Known rows, with every step that occurs
durid gisav zoma siza miba zivuro beso: [ 0.37  0.22 -2.45  4.31  1.05 -2.13 -0.98  4.33  0.76  0.11  0.79 -1.34
  3.31  0.67 -1.68  0.61 -2.54  2.02  0.08  1.74  1.35  1.77  2.13]
mapeb beso: [-1.58 -4.28  0.96  0.70 -1.68 -0.58  0.17  1.20 -0.34  1.86 -1.16 -0.95
  0.74  1.62 -2.59  1.07 -1.57  2.26  3.88  0.91  2.41 -2.71 -1.94]
gisav zoma siza: [ 1.00 -4.43 -0.74  3.11  0.34  0.24 -0.02  1.38 -1.29  2.91  1.49 -0.25
  0.93  2.26 -1.79  0.66  0.18  5.75  0.89  2.27  0.84 -1.40 -1.67]
zivuro siza: [ 1.18 -2.30  0.20  2.56  0.36 -0.18 -0.32  1.66  1.13  2.64  1.25 -2.18
  0.86  1.52 -2.12  0.87  0.02  1.59  1.19  1.31 -0.39 -2.11 -1.05]
durid mapeb beso zoma: [-1.69 -3.65  0.67 -1.95 -2.02 -0.75 -1.08  1.15 -1.58  1.71 -1.65 -0.41
 -0.13  0.30 -2.31  0.93 -1.49  2.84  3.60  1.85  2.16 -1.44 -2.44]
durid gisav zivuro: [-0.08 -1.34 -0.98  0.12 -0.40 -0.51 -1.82  1.98 -0.64  1.23 -0.29 -1.34
 -0.60  0.99 -2.86 -1.12 -3.11  1.57  0.35  1.70 -1.47 -2.43 -0.78]
durid siza: [-0.61 -2.49 -0.05  1.36 -1.37 -1.12 -0.19  0.00  1.52  1.84 -1.42 -2.19
  1.19  1.19 -2.15  0.88 -0.55  1.96  1.27  0.09 -0.42 -1.58 -0.71]
beso zoma siza miba: [-0.35 -1.47 -0.87  0.07 -0.65 -0.31 -0.44  1.14 -2.44  0.59  0.44 -1.23
  1.47 -0.11 -0.32  0.48 -0.77  2.18 -1.17 -0.18  1.27 -0.39 -1.87]
gisav zivuro siza miba: [-1.07 -0.91 -0.19  1.86  0.95 -0.45 -1.07  2.34  0.00  1.66  0.87 -3.44
  1.03  0.00 -1.63  1.59 -1.19  0.08 -0.29  0.97  0.21 -0.86 -0.72]
mapeb beso zoma siza miba zivuro gisav: [-1.29 -1.43  0.72  1.31 -1.82  0.16 -0.10  2.52 -3.01  0.16  0.44 -2.74
  2.28  1.47 -1.60  0.99 -2.52  0.58 -0.47  1.53  3.13  0.52 -1.89]
durid beso: [-1.46 -3.70  1.22  1.14 -0.33 -0.87 -0.59  0.44 -1.30  1.84 -1.13 -0.28
 -0.89  0.95 -2.10  0.98 -1.87  3.11  3.06  1.22  0.80  0.06 -1.38]
miba zivuro: [-0.77 -1.34 -1.33  2.23 -0.06 -1.37 -0.89  2.17 -0.06  0.80  0.19 -1.45
  0.81  1.35 -2.72  1.17 -1.65  0.98  1.79  1.52  1.23 -0.09 -0.16]
gisav zivuro: [-1.84 -2.76 -0.80  0.14 -0.10 -0.59 -1.48  1.29 -1.37  1.89 -0.08 -1.28
 -0.51  1.33 -3.27  0.08 -2.03  1.64  1.42  1.79 -0.27 -2.08 -1.27]
siza miba beso: [-1.07 -1.22 -0.63  2.24 -0.26 -2.85  0.62  2.21  0.21  0.62  0.32 -2.29
  2.34  0.27 -1.39  0.27 -2.05 -0.18  2.10  0.05  1.58  0.33  0.30]
gisav zivuro siza: [-0.55 -2.13 -0.10  1.64  0.54 -0.12 -1.24  2.09  0.40  2.91  1.23 -2.45
 -0.02  1.44 -3.07  0.87 -0.95  1.13  0.52  1.96 -0.96 -2.44 -1.14]
zoma siza miba gisav zivuro beso: [-2.51 -1.23 -0.67  1.19  0.41 -1.12 -1.85  2.50 -1.80  0.42  0.02 -1.37
  1.99  1.14 -3.75 -0.02 -1.96  0.14 -0.24  2.88  0.72  0.15 -0.01]
miba beso zoma: [-0.41 -2.30 -0.92 -0.42 -1.58 -2.13  0.08  0.82 -0.85  1.64  0.19 -0.97
  1.44  1.40 -1.74 -0.89 -1.49  0.80  2.22  0.12 -0.35 -1.12 -0.70]
beso zoma: [ 0.15 -2.81 -0.82 -1.10 -1.19 -0.38 -0.82 -0.13 -1.74  1.62 -0.33 -0.72
  0.49  1.28 -1.47 -0.49 -0.69  1.93  1.44  0.22 -0.68 -1.66 -1.65]
gisav zoma siza miba zivuro beso: [-1.08 -0.93 -2.35  4.37  1.32 -2.23 -0.65  3.73  0.23  0.65  0.95 -1.29
  3.42  0.98 -1.98  1.52 -1.70  2.07  1.02  1.83  2.31  2.01  1.73]
beso zoma siza: [ 0.23 -2.76 -0.89 -0.35 -1.24  0.00 -0.55  0.73 -2.30  1.76  0.71 -0.03
  0.50  1.32 -1.52 -0.34 -0.50  3.49 -0.43  0.67  0.27 -1.91 -2.41]
durid gisav zivuro beso: [-0.68 -0.92 -1.73  0.79  0.08 -1.97 -1.90  2.84  0.44  0.89 -0.49 -0.83
  1.00  1.12 -3.59 -1.60 -3.69  0.70  1.32  1.76 -1.29 -1.59  1.16]
gisav zoma siza miba zivuro: [-0.57 -1.29 -1.63  4.01  0.88 -0.85 -0.45  2.99 -0.92  0.86  1.26 -1.89
  2.08  0.73 -1.15  2.34 -0.95  2.88 -0.08  1.72  2.53  1.49 -0.20]
zivuro beso: [-0.53 -2.38 -1.26  1.75  0.17 -2.10 -0.71  1.78  0.52  1.24 -0.31 -0.48
  1.97  1.51 -3.04 -0.53 -1.71  1.24  2.94  1.14  0.32 -0.85  0.82]

Rows
[-0.25 -1.79  0.74  1.59 -0.25  0.43 -0.73  1.05 -2.44  0.24  0.19 -1.88
  1.59  1.04 -2.02  0.71 -0.08  1.15 -0.88  2.32  1.43  0.10 -1.93] | zoma siza miba gisav
[-0.18 -0.67 -0.08  3.34  0.23 -2.45  0.69  2.94  1.54  1.44  1.38 -3.21
  2.69  0.32 -1.28  0.95 -1.26 -0.62  1.32  0.28  1.03 -0.03  0.38] | zivuro siza miba beso
[ 0.65 -1.25  1.40  2.25  0.39  0.55 -0.81  1.14 -0.53  0.95  0.45 -3.44
  1.86  1.09 -1.96  1.21  0.57 -0.50 -0.05  2.26  0.20 -0.01 -1.20] | zivuro siza miba gisav
[-0.27 -0.65  0.06  2.97 -0.08 -0.40 -0.44  2.34 -1.76 -0.14  0.71 -3.52
  2.03  1.42 -1.93  0.58 -2.37 -0.53  0.15  1.93  1.77  1.38 -0.35] | siza miba zivuro gisav
[-2.55 -1.27 -0.51  0.78  0.49 -1.40 -2.00  1.89 -1.27  0.32 -0.73 -1.97
  1.98  1.12 -3.78 -0.06 -2.10 -1.04  1.18  2.60  0.17  0.31  0.61] | siza miba gisav zivuro beso
[-2.24 -1.17 -0.87 -1.46 -0.39 -1.06 -2.13  0.84 -2.38  0.38 -0.97 -1.67
  1.90  0.88 -2.79 -0.53 -1.76 -1.01  0.56  1.62 -0.69  0.24  0.01] | siza miba gisav zivuro beso zoma
[ 1.10 -3.39 -0.34  4.37  0.17  0.69 -0.08  2.39 -2.05  2.21  2.27 -1.54
  1.58  3.20 -2.40  0.52 -0.87  4.38 -0.04  3.59  1.32  0.11 -1.30] | miba zivuro gisav zoma siza
[ 1.49 -3.09  1.04  3.68  1.24  0.98 -0.52  0.95 -0.60  2.31  1.03 -3.21
  2.23  2.05 -1.51  1.66  1.41  2.12  1.02  3.11 -0.10  0.43 -0.87] | zivuro siza miba gisav zoma
[ 1.10 -4.43  0.33  2.94  0.11  1.09 -0.47  0.83 -2.12  2.52  1.16 -0.61
  1.14  3.03 -2.55  0.53  0.92  4.81  0.47  3.71  0.48 -0.96 -2.10] | miba gisav zoma siza
[-1.43 -3.56  0.39 -1.10 -2.01 -0.30 -0.83  1.85 -2.14  1.87 -0.46  0.26
 -0.07  0.43 -2.24  0.92 -1.25  4.30  1.50  2.13  2.75 -1.76 -3.14] | durid mapeb beso zoma siza
[ 1.10 -1.16 -0.93  3.73  0.00 -2.03  0.67  3.27  0.20  1.12  1.39 -1.72
  2.68  0.65 -0.69 -0.17 -2.01  2.72  0.22  1.02  1.04  0.26  0.30] | durid gisav zoma siza miba beso
[-0.14 -1.65  0.49 -0.07 -0.89  0.68 -0.96  0.37 -3.32  0.23  0.04 -1.72
  1.60  0.97 -1.43  0.30  0.14  1.01 -1.36  1.74  0.70  0.13 -2.31] | beso zoma siza miba gisav
[-2.19 -0.86 -1.75 -0.26 -0.13 -1.32 -1.36  2.17 -2.25  0.55  0.27 -1.08
  1.84 -0.14 -1.63  0.09 -2.16  1.10 -1.07  0.44  0.80 -0.12 -0.46] | gisav zivuro beso zoma siza miba
[-1.22 -0.08 -1.46  2.88  0.21 -1.26 -0.60  3.12 -0.90 -0.09  0.80 -1.88
  1.67  0.06 -1.54  1.93 -1.71  1.19 -0.70  0.99  2.77  1.08 -0.48] | zoma siza miba zivuro
[ 0.68 -2.57 -0.17  4.31  0.79  0.17 -0.21  2.01 -1.68  1.32  1.28 -3.25
  2.39  2.34 -1.51  1.07 -1.26  2.02  1.17  2.86  1.27  1.71 -0.08] | siza miba zivuro gisav zoma
[-1.14 -1.25 -0.10  1.60 -0.70 -1.34 -0.12  0.43  1.01  0.69 -1.48 -3.18
  2.09 -0.21 -0.92  1.60 -0.80  0.82  0.39 -0.76  0.68 -0.03 -0.31] | durid siza miba
[-2.12 -1.72  0.24  0.52 -0.01  0.44 -1.77  1.48 -3.06  0.68  0.17 -2.06
  0.52  0.99 -3.05  0.66 -1.23  0.75 -1.27  2.94  0.73 -0.53 -2.00] | zoma siza miba gisav zivuro
[-1.31 -0.12 -1.38  2.47  0.38 -1.59 -0.82  2.49 -0.32 -0.20  0.02 -2.50
  1.68  0.04 -1.55  1.86 -1.86 -0.06  0.84  0.68  2.09  1.30  0.21] | siza miba zivuro
[-0.97 -1.13 -0.70  2.65 -0.40 -2.54  0.73  2.80 -0.37  0.72  1.14 -1.70
  2.39  0.25 -1.33  0.41 -1.87  1.06  0.50  0.37  2.22  0.09 -0.35] | zoma siza miba beso
[-0.41 -2.16  0.96  1.42  0.31  0.69 -1.68  1.53 -0.47  2.54  0.92 -2.77
  0.19  2.15 -3.82  0.74 -0.22  0.21  0.11  3.44 -1.34 -1.99 -1.57] | miba gisav zivuro siza
[-1.58 -2.42  0.16 -0.31 -1.62 -0.29  0.04  1.41 -2.30  0.79 -0.36 -1.23
  1.66  0.02 -0.48  1.21 -1.28  2.26  0.10 -0.31  2.76 -1.10 -2.40] | mapeb beso zoma siza miba
[-0.88 -1.23 -0.94 -0.17 -1.18 -2.33  0.20  1.13 -1.04  0.73  0.02 -1.87
  2.20  0.23 -0.70 -0.23 -1.69 -0.17  1.46 -0.63  0.48  0.16 -0.33] | siza miba beso zoma
[-0.35 -2.39 -0.86  3.77  0.26 -2.05  0.92  2.69 -0.40  1.65  1.57 -1.69
  2.77  0.92 -0.99  0.80 -1.19  2.76  1.10  1.07  1.99  0.53 -0.15] | gisav zoma siza miba beso
[ 0.24 -2.22  0.14  4.43  0.06 -0.17 -0.02  1.43 -0.18  1.50  0.27 -4.09
  2.91  2.24 -1.42  1.67 -0.92  1.94  0.55  2.18  0.73  1.76  0.25] | durid siza miba zivuro gisav zoma
[ 0.47 -1.05  0.10  2.71  0.77 -0.49 -0.25  1.98  0.65  1.40  0.90 -3.21
  1.83  0.03 -0.85  1.55 -0.29  0.48  0.31  0.37  0.70 -0.51 -0.63] | zivuro siza miba
[-1.06 -3.79  0.27 -0.77 -2.37  0.05 -0.06  1.08 -2.18  1.98 -0.19 -0.01
  0.72  1.47 -1.74  0.51 -1.07  3.62  0.99  0.58  1.94 -2.71 -3.04] | mapeb beso zoma siza
[ 0.31 -2.53  0.12  4.21 -0.01 -1.29  1.19  2.70 -1.43  1.56  2.09 -2.56
  3.10  1.86 -1.22 -0.02 -1.62  2.25  0.46  1.95  1.86  0.86 -0.44] | zivuro gisav zoma siza miba beso
[-1.66 -2.81  0.41 -0.06 -0.34  0.31 -1.98  0.62 -2.32  1.45 -0.41 -1.72
 -0.31  2.18 -4.15 -0.10 -1.19  0.59  0.99  3.41 -0.67 -1.60 -1.75] | miba gisav zivuro
[-1.45 -0.54 -0.71  0.00 -0.58 -1.94 -0.53  2.09 -0.47  1.66  0.96 -2.95
  1.78  0.24 -1.33  0.37 -1.75 -0.91  0.26  0.10 -0.48 -0.47 -0.35] | gisav zivuro siza miba beso zoma
[ 2.74 -3.17 -0.78  2.70  0.31  0.00 -0.53  1.36  0.12  2.24  0.34 -1.05
  0.88  2.01 -1.37 -0.56 -1.03  4.40  1.83  1.95 -1.20 -1.39 -0.29] | durid gisav zoma
[-1.66 -1.21  0.85  0.98 -1.44 -0.20 -0.86  3.36 -3.00  0.03  0.18 -2.47
  1.46  0.46 -2.08  1.45 -2.74  1.22  0.02  3.07  3.94  1.46 -1.94] | durid mapeb beso zoma siza miba zivuro gisav
